Each row was made from one walk, in order. Every step used is in the known rows, and no mark comes twice. Write each row's walk.
Known rows:
J F: -.33 .00 -.14 -.10 .02 -.01 .12 .14 -.11 .01 -.10 -.01 -.08 .00 -.30
 -.01 -.02 .57 .13 .10 .10 -.02 -.08 .08 -.28 .32 -.03 -.12
F D: .35 .16 .16 -.01 -.04 -.04 -.17 .10 .35 .03 -.01 -.19 .03 -.04 .10 .12
 .05 .18 -.23 .08 -.01 .16 .16 .01 -.07 .08 .05 .23
G J Q D A: -.07 -.15 -.52 -.10 -.04 -.29 .13 -.12 -.43 -.04 -.07 -.18 -.05 -.38 .13
 -.16 -.01 -.11 -.20 -.09 .19 -.01 -.10 -.08 .14 .06 .01 -.23
A N: .03 -.02 .38 .06 -.15 .00 .00 .06 -.04 -.01 -.09 -.42 .04 -.10 -.05 -.13
 -.06 .20 .25 .05 -.31 .00 -.15 .13 -.05 -.25 .01 .17
Q J F D A N: .14 .02 .45 -.07 -.27 .17 -.08 -.07 -.50 -.05 -.01 -.06 -.11 .47 .19
 -.25 -.10 -.05 .22 -.01 .04 .06 -.06 .20 -.25 -.11 -.11 .01
F D Q J: .26 .15 .16 .08 .02 .17 -.17 -.01 .44 .09 .19 .30 .11 -.16 .32 .25 .12
 -.05 .00 .04 .02 .08 .15 -.20 .10 -.19 .03 .05
N A J: -.26 .01 .00 -.04 .11 -.12 .09 -.02 -.03 -.08 .02 -.40 .04 .22 -.22 -.18
 -.21 -.42 -.41 -.07 -.08 -.12 -.32 .04 .04 -.01 -.02 .14
N A J F: -.49 -.04 -.17 -.16 .12 -.06 .17 .01 -.29 -.08 -.08 -.12 -.04 .28 -.38
 -.25 -.21 -.04 -.27 -.06 .04 -.14 -.29 .14 -.19 .22 -.08 -.05
J F D: .14 .13 -.05 -.14 -.01 .02 -.07 .11 .07 .00 -.09 .07 -.06 .00 -.03 .00
 .04 .45 -.16 .10 .08 .13 .16 .10 -.28 .27 .00 .06
J A N: -.19 .04 .19 .03 -.10 .05 .01 -.01 .16 -.06 -.22 -.44 .07 .24 -.04 -.06
 -.05 .06 .31 .00 -.16 .03 -.01 .29 .03 -.42 -.02 .16
J Q D F: .10 -.19 -.25 .09 -.09 -.35 -.10 -.12 -.17 .04 -.11 -.15 .02 -.65 -.03
 .13 .05 .32 .01 .14 -.01 .04 .02 -.25 -.05 .50 .06 .01
G J A: -.07 .07 -.39 -.10 .13 -.04 .12 -.10 .47 -.05 -.15 -.29 .01 .31 -.09 .08
 .04 -.13 -.15 .06 .12 .06 -.02 .34 .22 -.25 .05 -.12
Q D A J F: -.65 -.05 -.42 -.21 .08 -.03 -.01 .02 -.48 -.14 -.01 .01 -.17 .04 -.06
 -.38 -.24 .09 -.17 -.17 .06 -.03 -.12 .01 -.24 .36 -.16 -.35
N A D Q J F: -.10 -.05 .02 .02 .02 .07 .06 -.04 -.32 .07 .02 .36 -.08 .06 -.11 .05
 .10 .07 .22 -.05 .22 -.22 .08 .02 -.01 -.03 -.05 -.21
N A D Q J: .19 -.02 .24 .17 -.01 .02 -.05 -.07 -.01 .10 .13 .16 .00 -.10 .07 .16
 .13 -.28 .16 -.07 .10 -.20 .12 -.10 .26 -.29 .01 .02
A D Q J G: .21 .08 .29 .16 .00 .07 -.07 .10 .24 .11 .18 .32 -.05 -.49 .14 -.02 .14
 -.17 .46 -.05 -.10 .01 .19 -.06 -.24 -.11 .04 -.07
Q J A D: .03 -.02 .17 .15 -.03 .08 .02 -.07 .31 -.02 .02 -.02 -.11 .31 -.03 .15
 .10 -.23 .35 -.03 .20 -.15 .26 .16 .20 -.10 .00 .05
N A J Q: -.25 -.12 -.02 -.02 -.01 -.24 .27 -.10 -.18 -.01 -.01 -.32 .14 -.21 -.34
 -.17 -.16 -.46 -.39 -.12 .01 -.16 -.34 -.17 .10 -.11 .05 .35
G J Q D A N: .09 -.19 -.15 -.08 -.21 -.21 .08 -.16 -.58 -.08 -.15 -.34 -.01 -.29 .18
 -.40 -.06 -.14 .02 -.11 -.10 -.02 -.19 .06 .12 -.31 -.01 -.11
F D A N: .33 .11 .51 -.04 -.26 .01 -.24 -.02 -.33 -.02 -.07 -.42 -.05 .14 .25
 -.21 -.10 -.08 .01 -.05 -.16 .13 .03 .18 -.15 -.30 -.05 .25
F D Q: .32 .26 .05 -.02 .04 .04 -.36 .09 .38 .12 .03 .08 .11 -.51 .27 .17 .12
 .18 -.28 -.04 -.14 .17 .28 -.15 .03 -.28 .05 .16
A D J: .24 -.13 .32 .13 .01 .09 .00 .08 -.10 -.01 .18 .14 -.07 .27 -.07 .11
 -.01 -.08 -.02 .01 -.09 -.09 -.06 -.20 .30 .16 .02 .12
A D: .31 -.01 .31 .11 -.06 -.09 -.12 .08 .07 .05 .02 -.16 -.15 -.31 -.10 .03
 .08 .10 .12 -.05 -.05 -.10 .20 .03 .09 -.03 .04 .16
N A J F D: -.02 .10 -.09 -.20 .06 -.03 -.05 .01 -.10 -.09 -.06 -.06 -.02 .30 -.12
 -.23 -.15 -.09 -.56 -.04 .03 .03 -.04 .15 -.20 .18 -.05 .11
Q J: -.11 -.04 .19 .13 -.02 .05 .18 .02 .24 .00 .16 -.03 .02 .22 -.03 .20 .02
 .02 .27 .15 .11 -.06 -.19 -.07 .03 .16 .01 -.03

Write each row's walk:
-.26 .04 .18 .09 -.08 .22 -.02 -.10 .25 -.01 -.06 -.08 .15 .20 .15 .04
 .01 -.14 .43 -.04 -.14 -.01 .03 .14 .16 -.61 -.03 .03
D Q J A N
.35 .10 .17 .02 .06 .09 .01 .21 .25 -.01 .11 .16 .06 .26 .10 .01 -.04
 -.05 -.13 .15 -.15 .27 -.03 -.06 -.30 .32 .05 .12
F D J G
.10 -.10 -.22 .08 .01 -.24 -.25 -.04 -.03 -.01 -.07 -.21 -.06 -.35 .07
 .18 .04 .43 .01 .19 -.09 .09 .08 -.08 -.10 .56 .00 -.14
Q D F
-.14 -.08 -.27 .07 .16 -.01 .14 .24 .00 -.09 .06 .15 .04 .03 .07 -.05
 -.03 .16 .13 .10 -.15 .15 -.10 -.15 -.21 .55 .00 -.23
Q D J G
-.39 .11 -.13 .07 .10 .17 .03 -.06 .48 .03 .04 .11 .13 .20 .09 .32 .07
 -.11 .25 .00 .18 -.01 .12 -.01 .17 -.31 -.01 -.08
D Q J A
-.05 -.04 -.38 -.20 .08 -.05 .20 .00 -.02 -.02 -.09 .05 -.12 .09 -.25
 -.12 .03 .32 -.10 .10 .05 .00 -.21 .24 -.10 .14 .01 -.30
G J F
.02 .10 .14 -.12 -.11 .09 -.03 -.03 -.33 -.02 .06 .10 -.16 .48 .14 -.02
 -.08 .00 .02 .02 .35 .08 .05 .10 -.29 .26 -.10 -.09
Q J F D A
.17 -.26 .17 .11 -.09 -.14 .29 -.07 -.49 .04 .04 .02 .06 .07 -.26 .09
 -.02 -.35 -.14 -.04 .11 -.22 -.15 -.30 .36 .03 .08 .35
N A D J Q
-.10 -.03 .07 .03 -.01 .16 -.02 .01 -.11 .08 .10 .51 -.10 -.22 -.05 .05
 .12 .24 .37 -.07 .10 -.14 .14 -.07 -.04 -.02 -.03 -.22
A D Q J F
.13 .03 .25 .00 -.08 .23 -.04 -.03 .11 -.10 -.08 -.17 .13 .74 .13 .02
 -.10 -.16 -.02 .05 -.21 .13 -.02 .14 .19 -.31 -.02 .26
F D J A N
-.06 -.17 .01 -.02 .04 .06 .18 .05 -.58 -.03 -.02 .23 -.12 .59 -.33 .00
 -.05 .09 -.06 .02 .16 -.20 -.11 .01 .08 .34 -.05 -.04
N A D J F
-.24 -.17 -.43 .05 -.02 -.28 .20 .05 -.08 -.02 -.11 -.13 .10 -.66 -.01
 .01 .06 .34 .02 .02 .05 -.04 .02 -.27 .08 .24 .06 -.02
J Q D
-.27 .07 -.17 -.07 .08 -.13 -.07 .12 -.11 -.11 .06 -.17 -.10 -.25 .12
 -.44 -.22 -.30 -.08 -.18 -.16 .14 -.08 .04 -.46 .25 -.09 -.19
Q D A J G
.57 -.04 .42 .14 -.12 -.17 -.37 -.09 -.09 .11 .01 -.19 -.19 -.31 -.09
 .15 .07 .12 .07 .09 -.10 -.02 .19 .03 -.07 .26 .04 .17
A D F
.34 .18 -.32 -.22 .10 .07 -.23 -.01 .20 .08 -.04 .30 .03 -.36 .17 -.02
 .13 .24 -.40 -.02 -.07 .16 .18 .06 -.01 -.26 .04 -.16
G J F D Q
-.40 .03 -.07 .08 .04 .10 .19 -.05 .44 -.05 .00 -.12 .05 .54 -.04 .27
 .03 -.11 .30 .10 .27 -.04 -.01 .13 .09 -.03 -.01 -.04
Q J A
.30 .21 .18 .07 .03 .09 -.11 .12 .45 .09 .16 .30 .08 -.33 .29 .04 .12
 -.09 .22 .05 -.06 .22 .16 -.06 -.36 -.07 .05 -.02
F D Q J G
-.51 -.07 -.52 .02 .19 .10 .13 .05 .19 -.14 -.08 .01 .10 .58 .07 .21
 -.04 .08 -.02 .06 .08 .03 .04 -.08 .32 .28 -.04 -.17
Q D J A
.23 .06 .24 .15 .02 -.03 .00 .05 .04 .09 .10 .19 -.03 -.24 .08 -.04 .14
 -.32 .35 -.05 .03 -.06 .14 .02 -.20 -.16 .03 -.04
N A D Q J G
-.12 .04 .11 .12 .04 .13 .00 .01 .30 .10 .19 .20 .11 -.18 .12 .25 .07
 .01 .21 .04 .01 -.03 -.05 -.23 .12 -.15 .01 -.07
D Q J
-.50 .02 -.08 -.21 .03 .02 .02 .01 -.45 -.07 .03 -.06 -.16 .17 -.21 -.32
 -.27 -.05 -.16 -.16 .04 -.03 -.23 .07 -.30 .21 -.14 -.13
D A J F
.04 .22 -.13 -.18 .11 .14 -.31 .04 .19 .03 .05 .30 .05 -.40 .12 -.13
 -.05 .07 -.46 -.16 -.19 .14 .13 -.10 -.12 -.18 -.02 .03
A J F D Q
.10 .13 .25 .05 -.11 .25 -.17 -.12 .36 -.02 -.05 -.01 .16 .23 .34 .04
 .05 -.19 .23 -.03 -.13 .10 .19 .16 .15 -.65 -.01 .14
F D Q J A N
-.38 -.01 -.10 -.02 .05 .18 .09 .04 -.03 .08 .08 .44 .00 -.07 -.06 .12
 .05 .34 .32 .03 .11 -.06 -.07 -.10 -.12 .08 -.04 -.27
D Q J F
-.10 -.20 .03 .06 -.05 -.05 .34 .01 -.18 .03 .09 .08 .17 -.01 -.20 .18
 -.05 -.05 -.08 .07 .03 -.05 -.33 -.40 .21 .15 .09 .25
D J Q
.06 .00 -.03 -.06 -.06 .03 .07 -.13 .26 -.08 -.21 -.45 .04 .30 .00 -.15
 .01 -.15 .05 .03 -.18 .03 -.11 .43 .18 -.55 .02 -.01
G J A N
.24 -.10 .11 .02 -.08 -.01 .18 .00 -.06 .03 .09 .15 .18 .03 -.03 .16
 -.04 -.10 -.32 .07 .02 .07 -.16 -.37 .19 .11 .11 .37
F D J Q
.02 .19 -.17 -.19 .13 .03 -.23 -.01 -.02 .03 -.02 .19 .07 -.18 .04 -.14
 -.06 -.07 -.54 -.16 -.07 .05 .11 -.02 -.09 -.19 -.04 .07
N A J F D Q
.30 -.06 .25 .11 .04 -.04 .12 .14 -.22 -.01 .05 .03 -.06 .28 -.15 -.08
 -.02 -.29 .06 .02 -.05 -.03 -.05 .04 -.15 .22 .03 .11
N A D J G
.31 -.06 .32 .17 -.10 -.03 -.23 -.23 .14 .04 .02 -.08 -.15 .22 -.04 .28
 .08 -.18 .29 .10 .13 -.05 .23 .15 .05 .19 .01 .07
Q J A D F
.28 .12 -.20 -.03 .09 .02 -.25 -.11 .38 .08 -.07 .08 -.04 -.36 .10 .08
 .19 -.22 -.14 -.19 -.04 -.03 .35 .15 .39 -.63 .06 -.07
G J A D Q
-.02 -.21 -.66 -.04 .02 -.30 .25 -.08 .02 -.05 -.09 -.07 .07 -.61 .03
 -.09 .10 .14 -.20 .03 .01 -.02 -.09 -.14 .23 .11 .10 -.21
G J Q D
-.50 -.18 -.49 -.07 .14 .08 .22 .14 -.34 -.11 -.03 .34 -.03 .32 -.10 .01
 -.06 .54 .01 .10 .05 -.03 -.17 -.18 .01 .65 -.08 -.37
Q D J F
.25 .06 .14 .08 .03 -.11 -.23 .02 -.08 .14 -.04 -.07 -.02 -.45 -.01 .08
 .15 -.09 -.10 -.16 -.02 -.16 .26 -.03 .23 -.39 .03 .14
N A D Q
